In the rows, 128 means zero.
Known rows, with every way that one mark hangs from another:
(viri (taza (gobo (lelusof labek (meku gisak))))): [158 109 102 107 149 144 134 166 144 118 106 148  89 123 149 159 168 179
 149]
(meku gisak lelusof): [118 151 117 112 145 135 141 178 172 105 132 148 122  94 150 170 123 169
 139]
(lelusof gobo): [122 137 143 119 157 133 146 159 158 105 133 160 135 118 128 132 100 159
 141]
(lelusof gobo labek): [133 133 165 127 161 140 146 157 161 108 139 174 125 118 120 126 109 177
 138]
(lelusof gobo labek (meku gisak)): [135 132 143 124 140 154 152 163 167 120 134 172 112 116 126 147 139 191
 141]
(kubup (meku (lelusof (gobo taza) labek))): [142 141 151 127 175 126 157 207 176  86 154 169 121  88 128 168 101 187
 167]
(lelusof labek (meku gisak)): [136 138 127 124 127 155 139 161 165 128 132 166 110 111 135 153 153 184
 134]
(gisak (meku lelusof)): [129 151 127 114 159 125 138 174 177 101 143 156 134  96 138 175 111 162
 152]
(gobo (lelusof labek (meku gisak kubup)) taza): [142 112 121 106 142 144 145 184 167 110 146 172  91 121 135 171 142 188
 163]
(meku gisak kubup lelusof): [121 149 110 105 146 126 139 193 183 101 144 163 112 102 152 192 121 175
 150]
(gobo (lelusof labek) taza): [137 115 149 116 162 139 142 162 150 102 141 160 113 115 126 129 115 166
 150]
(lelusof gobo labek (meku kubup)): [144 131 152 130 144 149 142 171 174 116 149 188 118 125 124 149 130 185
 152]
(lelusof (gobo taza) labek (meku gisak kubup)): [139 127 131 120 148 142 156 198 179 110 151 177 109 119 131 187 124 199
 171]
(lelusof (gobo (taza viri)) labek (meku gisak)): [146 133 134 132 165 142 160 204 166 114 136 157 120 110 129 182 137 202
 170]
(viri taza): [130 139 114 121 157 133 139 167 157 112 118 149 133 110 141 155 125 152
 149]
(meku gisak kubup (lelusof (gobo taza) labek)): [132 134 143 116 170 129 158 212 189  90 158 174 112 102 139 198 105 203
 174]
(taza (gobo (lelusof labek (meku gisak))) viri): [160 116 113 108 153 137 130 177 143 118 115 147  86 124 148 159 166 187
 145]
(gobo (lelusof (meku gisak)) taza): [128 121 106 105 137 146 148 170 153 109 129 143 110 115 141 155 135 164
 153]
(lelusof (gobo (taza viri)) labek meku): [152 134 149 147 168 146 154 195 163 114 141 159 135 112 125 162 131 189
 169]
(gobo taza): [124 140 120 122 152 132 141 177 158 106 138 145 137 109 139 156 101 152
 152]
(lelusof labek meku): [141 140 142 138 130 160 133 154 162 128 138 167 124 113 130 133 147 171
 134]
(lelusof (gobo (taza viri)) labek): [144 133 156 135 185 128 154 198 161 102 141 160 131 112 123 162 108 186
 168]

Rows:
[132 136 130 122 140 142 143 174 172 112 144 174 128 127 132 155 120 168
 153]
(lelusof gobo (meku kubup))
[145 141 162 143 190 132 157 210 173  94 148 155 138  94 132 172 112 191
 173]
(meku (lelusof (gobo (taza viri)) labek))
[120 139 121 108 166 123 158 214 186  86 151 161 122 103 147 204  94 185
 175]
(meku gisak kubup (lelusof (gobo taza)))
[144 133 154 118 184 118 154 208 193  86 168 182 124 103 127 203  93 194
 188]
(gisak (meku kubup (lelusof (gobo taza) labek)))
[138 130 137 116 140 145 149 178 178 116 145 186 102 123 129 170 137 198
 152]
(lelusof gobo labek (meku gisak kubup))
[149 119 124 118 158 143 149 190 155 115 132 152 101 112 134 166 155 190
 163]
(gobo (lelusof labek (meku gisak)) (taza viri))
[125 133 115 119 143 145 159 185 165 109 133 149 129 113 136 171 116 177
 161]
(lelusof (gobo taza) (meku gisak))
[150 141 157 130 201 118 159 214 182  90 153 161 135  94 125 197 105 197
 186]
(gisak (meku (lelusof (gobo (taza viri)) labek)))
[136 124 125 113 175 122 144 185 146  99 130 139 123 115 136 152 115 157
 163]
(gobo lelusof (taza viri))
[143 143 143 114 164 123 135 187 190 101 161 184 114 103 134 192 118 185
 162]
(gisak (meku kubup (lelusof labek)))
[142 116 128 102 134 147 138 165 166 116 140 181  84 126 133 154 154 186
 144]
(gobo (lelusof labek (meku gisak kubup)))
[133 146 140 134 186 126 157 212 170  90 141 142 147  95 140 178 102 175
 175]
(meku (lelusof (gobo (taza viri))))
[128 141  98 108 124 140 137 179 173 120 137 166 109 120 145 181 140 172
 146]
(lelusof (meku gisak kubup))
[134 128 159 131 169 137 152 176 162 102 146 165 132 112 122 145  98 177
 158]
(lelusof (gobo taza) labek)
[139 139 165 122 176 129 151 174 181  96 152 176 127 100 122 164 107 187
 157]
(gisak (meku (lelusof gobo labek)))
[163 110 118 121 154 148 128 158 141 117 111 149 103 125 144 139 162 166
 149]
(viri (taza (gobo (lelusof labek meku))))
[155 120 140 133 162 146 144 182 152 115 137 153 116 115 129 146 149 177
 162]
(gobo (lelusof labek meku) (taza viri))
[167 107 111 114 154 139 125 174 152 114 122 164  93 132 148 161 159 173
 160]
(viri (taza (gobo (lelusof labek (meku kubup)))))
[132 148 121 106 159 116 136 190 188  97 154 171 123 104 141 197 108 167
 163]
(gisak (meku kubup lelusof))
[155 123 106 115 154 135 124 173 138 114 113 134 111 128 150 145 151 157
 146]
(taza (gobo (lelusof meku)) viri)
[134 143 141 108 163 126 157 196 180  94 143 176 101  90 131 171 119 199
 150]
(kubup (meku gisak (lelusof gobo labek)))
[132 137 135 127 182 121 155 199 159  99 135 145 141 113 132 167  97 169
 169]
(lelusof (gobo (taza viri)))
[125 155 102 100 146 121 145 196 175  97 135 155 106  87 146 182 123 173
 144]
(kubup (meku gisak lelusof))
[129 147 138 121 148 142 142 175 174 109 140 163 112  93 142 164 134 187
 137]
(meku gisak (lelusof labek))
[148 139 156 135 190 124 154 224 184  90 159 170 128 102 135 194 109 198
 185]
(meku kubup (lelusof (gobo (taza viri)) labek))
[139 145 148 122 163 131 138 172 180 104 150 170 124  94 131 169 121 178
 150]
(gisak (meku (lelusof labek)))
[154 110 109  96 137 138 125 171 155 113 130 168  76 134 149 165 154 185
 145]
(taza (gobo (lelusof labek (meku gisak kubup))))
